Every row comes from one small tree of marks. The marks that hang from a mark follow it in brackets, in the order of their numbers. Every link used is in the known rows. Which tree was each row made from?
Known rows:
Q365{Q504{Q642{Q980} Q887}}: [28.2 17.2 -9.5 9.6 10.7 -10.5 -2.8 -12.8 -5.9 9.5 -19.1 -14.1 -6.2 -25.5 14.3 -31.5 -13.4 -20.8 9.6 -28.2 19.0 3.3 16.1]
Q980{Q642{Q504{Q887}}}: [26.4 -15.3 0.7 -14.2 5.4 1.2 21.9 -19.0 -74.1 32.3 -13.6 -13.8 34.7 -29.7 0.5 -38.3 53.2 10.4 -6.7 -8.8 45.6 -6.7 12.5]
Q642{Q479 Q504{Q365} Q980}: [6.2 12.7 21.9 8.1 29.1 -15.9 47.4 -44.4 -19.5 29.8 -13.7 -12.4 -46.6 -66.9 -49.5 -10.9 -57.1 -24.6 26.5 35.0 -5.8 -18.3 -22.2]
Q980{Q642{Q479 Q504{Q365 Q887}}}: [21.0 6.2 5.1 -6.5 12.9 1.9 28.7 -25.7 -52.7 40.2 -8.8 -12.6 13.0 -41.2 -20.9 -34.2 45.9 -0.6 3.2 -5.7 25.9 -12.4 -0.8]
Q365{Q504{Q642{Q479 Q980}}}: [19.1 8.2 11.7 6.9 13.9 -8.5 9.6 -11.7 -10.1 8.5 -7.4 -11.0 -34.3 -32.2 8.9 -31.2 -28.2 -18.5 23.6 -1.2 10.1 0.6 17.0]
Q496{Q365{Q504{Q642{Q479 Q980} Q887}}}: [29.6 34.6 5.3 16.5 9.2 -13.7 9.5 -13.9 -6.5 48.5 -15.3 -7.7 -28.8 -21.8 -1.7 -24.0 7.2 -32.6 1.2 -23.4 18.4 -9.6 -18.8]
Q642{Q479}: [19.2 -20.0 17.3 -2.4 21.0 0.6 29.5 -31.0 16.0 27.5 -29.6 -12.5 -4.8 -39.3 -0.5 -26.8 -29.2 -4.2 6.1 23.1 20.5 -10.5 4.6]
Q496{Q365{Q504{Q642 Q887}}}: [36.1 35.7 0.5 14.5 4.8 -9.2 1.3 -13.6 -10.7 47.2 -12.4 -7.8 -13.9 -15.1 9.5 -30.6 22.5 -36.0 -10.4 -30.0 25.9 -6.8 -21.9]
Q365{Q504}: [26.4 -0.4 7.7 -1.1 10.7 6.9 5.1 -8.6 -23.8 5.6 -7.0 -10.7 -8.1 -26.5 37.2 -36.9 -17.3 -20.7 6.8 12.5 22.5 -3.7 -1.4]
Q504{Q642}: [39.2 -5.7 2.4 0.6 9.6 -9.8 7.1 -30.5 10.5 31.6 -25.2 -13.4 9.5 -25.8 -4.8 -41.3 4.1 -10.3 -5.9 -15.7 32.8 10.0 22.7]
Q594{Q393{Q365{Q504{Q642{Q479}}}} Q489}: [32.3 28.3 45.8 27.3 55.1 40.8 11.3 -24.3 -23.9 17.2 -18.4 4.2 -22.5 -32.5 11.5 -34.7 26.2 -28.6 -27.0 37.8 1.5 -4.4 29.8]
Q594{Q393{Q365} Q489}: [40.5 11.3 43.1 20.0 57.5 44.2 16.6 -29.3 -18.1 29.1 -33.4 4.9 0.1 -33.0 11.6 -35.0 32.3 -23.0 -40.8 47.6 12.2 -4.2 23.3]
Q489{Q594{Q393{Q365{Q504{Q642}}}}}: [57.7 -19.5 27.8 -0.2 25.1 9.2 23.0 -38.5 6.6 -3.0 -12.8 -6.1 21.9 -25.3 2.9 -32.2 -18.5 -19.0 -3.0 -5.1 1.5 -3.8 6.4]
Q496{Q365{Q504{Q642}}}: [35.1 29.7 12.0 11.2 4.3 -7.9 6.0 -10.7 -18.1 46.3 -3.6 -5.4 -26.7 -16.9 9.5 -34.1 19.2 -35.1 -6.0 -12.9 25.1 -5.3 -22.6]
Q393{Q365}: [40.0 -13.1 18.5 -1.3 16.6 6.6 20.1 -37.1 32.5 9.7 -43.6 -2.4 -3.7 -37.9 -3.2 -31.3 -4.7 -23.5 -31.0 25.3 18.3 -0.5 -33.0]
Q504{Q365 Q642{Q479} Q887}: [41.5 49.1 -18.8 16.9 20.0 -11.2 2.7 -44.3 63.2 47.1 -32.6 -13.7 7.7 -36.7 -42.2 -32.3 10.8 -39.6 -4.0 -49.2 6.2 2.3 -2.7]
Q393{Q365{Q504{Q642 Q887}} Q594}: [51.2 18.5 2.5 3.5 24.8 -12.8 15.8 -33.1 8.8 -8.2 -30.7 -6.5 -36.0 -37.6 -16.4 -27.6 -36.5 -34.2 -13.5 -2.2 -4.0 -3.6 -25.5]
Q594{Q393{Q365{Q504{Q642{Q980} Q887}}} Q489}: [36.5 29.8 35.4 27.6 56.4 37.6 8.3 -22.9 -22.3 19.9 -28.5 3.9 -12.4 -30.4 10.3 -31.7 28.4 -29.7 -29.6 26.6 4.3 -1.6 31.6]
Q594{Q393}: [37.3 -4.8 17.7 9.2 34.1 21.5 20.0 -16.7 -25.5 42.8 -24.3 -2.8 25.8 -29.7 16.4 -39.8 16.4 -3.6 -6.6 30.3 25.2 -7.2 14.0]

Which tree is each row?
[29.2 24.9 -10.1 4.2 15.3 -5.0 15.8 -47.5 -20.1 27.8 -16.2 -17.2 14.3 -44.1 -17.5 -25.9 -4.6 -35.9 -11.8 -7.8 20.5 -12.8 -28.4] : Q642{Q504{Q365 Q887}}
[56.3 -22.9 29.4 -2.8 27.2 12.6 26.8 -36.4 1.0 -4.4 -15.7 -6.2 24.2 -26.1 9.5 -30.6 -21.0 -18.6 -4.3 5.0 2.2 -7.3 -0.8] : Q489{Q594{Q393{Q365{Q504}}}}
[31.6 5.6 -1.5 -10.6 8.5 2.2 20.4 -21.8 -62.4 39.5 -10.2 -11.7 26.4 -35.4 -12.8 -39.3 60.8 -3.1 -6.2 -11.6 35.8 -5.8 -1.9] : Q980{Q642{Q504{Q365 Q887}}}
[38.6 31.5 33.5 26.9 53.5 41.0 4.1 -23.8 -21.6 18.8 -24.4 3.5 -5.5 -27.7 16.3 -35.4 36.0 -31.5 -34.5 25.7 8.1 -2.3 30.5] : Q594{Q393{Q365{Q504{Q642 Q887}}} Q489}
[47.5 12.1 29.6 3.7 41.8 6.2 21.4 -31.6 -15.1 -10.9 -25.3 -2.5 -51.1 -41.8 -4.1 -27.2 -37.4 -35.6 -22.2 36.8 -5.8 -5.7 -15.1] : Q393{Q365{Q504} Q594{Q489}}
[34.8 33.8 8.6 13.6 24.1 -16.2 21.6 -36.9 44.3 50.0 -23.3 -6.9 -31.1 -49.5 -55.7 -30.2 -15.2 -32.1 16.8 -8.5 -4.7 6.6 -3.3] : Q504{Q365 Q642{Q479 Q980}}
[11.7 17.4 16.4 5.0 21.3 -3.5 34.1 -48.5 -19.1 26.2 -4.4 -15.3 -27.4 -55.9 -30.8 -22.5 -29.9 -31.5 9.0 22.7 4.8 -20.2 -27.3] : Q642{Q479 Q504{Q365}}
[31.2 35.6 3.6 15.6 7.3 -10.6 5.3 -14.4 -4.2 46.9 -11.4 -8.4 -22.9 -17.5 5.7 -27.7 16.4 -35.4 -5.6 -26.3 21.7 -10.4 -21.2] : Q496{Q365{Q504{Q642{Q479} Q887}}}
[20.0 16.3 -5.0 11.4 14.0 -11.0 3.3 -15.6 0.5 9.3 -18.8 -14.3 -17.1 -28.9 8.4 -26.5 -21.9 -19.8 17.4 -23.7 12.2 -1.6 17.1] : Q365{Q504{Q642{Q479 Q980} Q887}}
[51.7 49.8 -26.3 14.1 15.5 -11.2 -4.5 -41.0 53.3 48.7 -33.5 -12.6 22.6 -30.4 -33.5 -38.0 24.0 -42.0 -14.1 -54.1 15.4 8.7 -5.6] : Q504{Q365 Q642 Q887}
[15.8 -15.6 7.3 -11.0 9.6 1.2 29.5 -22.9 -64.7 32.2 -11.7 -14.8 17.0 -35.7 -8.6 -32.2 38.9 12.8 1.7 -3.6 36.1 -13.1 13.7] : Q980{Q642{Q479 Q504{Q887}}}
[33.5 31.7 37.6 28.5 55.5 40.0 7.8 -26.4 -17.8 19.1 -23.3 2.9 -13.4 -29.9 12.7 -32.4 29.6 -30.9 -30.8 25.9 3.9 -5.7 30.7] : Q594{Q393{Q365{Q504{Q642{Q479} Q887}}} Q489}
[53.8 -3.7 29.5 -0.7 45.0 5.1 29.7 -43.9 0.0 4.5 -41.5 -3.2 -34.6 -44.8 -20.9 -26.0 -33.6 -26.5 -32.8 38.5 1.2 -4.4 -12.3] : Q393{Q365 Q594{Q489}}
[23.2 19.4 -7.6 9.4 10.5 -5.2 -3.5 -17.2 3.1 8.4 -14.3 -15.3 -6.7 -23.6 17.9 -32.9 -8.8 -23.6 9.7 -26.8 16.9 -2.8 15.2] : Q365{Q504{Q642{Q479} Q887}}
[50.9 24.7 15.9 8.5 39.2 -0.3 11.7 -37.1 -2.2 -9.3 -30.2 -5.7 -43.5 -36.3 -13.5 -26.7 -28.0 -38.4 -26.2 5.1 -5.7 -1.8 -2.5] : Q393{Q365{Q504{Q642 Q887}} Q594{Q489}}
[37.8 18.0 24.1 17.6 32.1 23.3 12.7 -16.9 -10.6 18.8 -19.4 3.5 -4.1 -30.5 10.4 -38.9 22.0 -22.7 -13.7 27.7 9.4 -4.0 -2.8] : Q594{Q393{Q365{Q504{Q642}}}}
[38.5 21.9 16.1 19.2 33.2 22.3 9.2 -18.4 -4.8 19.2 -25.2 1.7 4.3 -28.0 11.0 -37.0 22.9 -23.6 -17.5 14.5 10.7 -4.7 -2.8] : Q594{Q393{Q365{Q504{Q642 Q887}}}}
[15.5 -10.7 -1.8 1.3 18.7 -19.4 30.9 -39.9 -41.1 21.2 -31.1 -18.7 1.6 -47.2 -17.7 -12.5 -38.6 -9.3 4.4 7.5 25.1 -12.4 -3.6] : Q642{Q504{Q887} Q980}
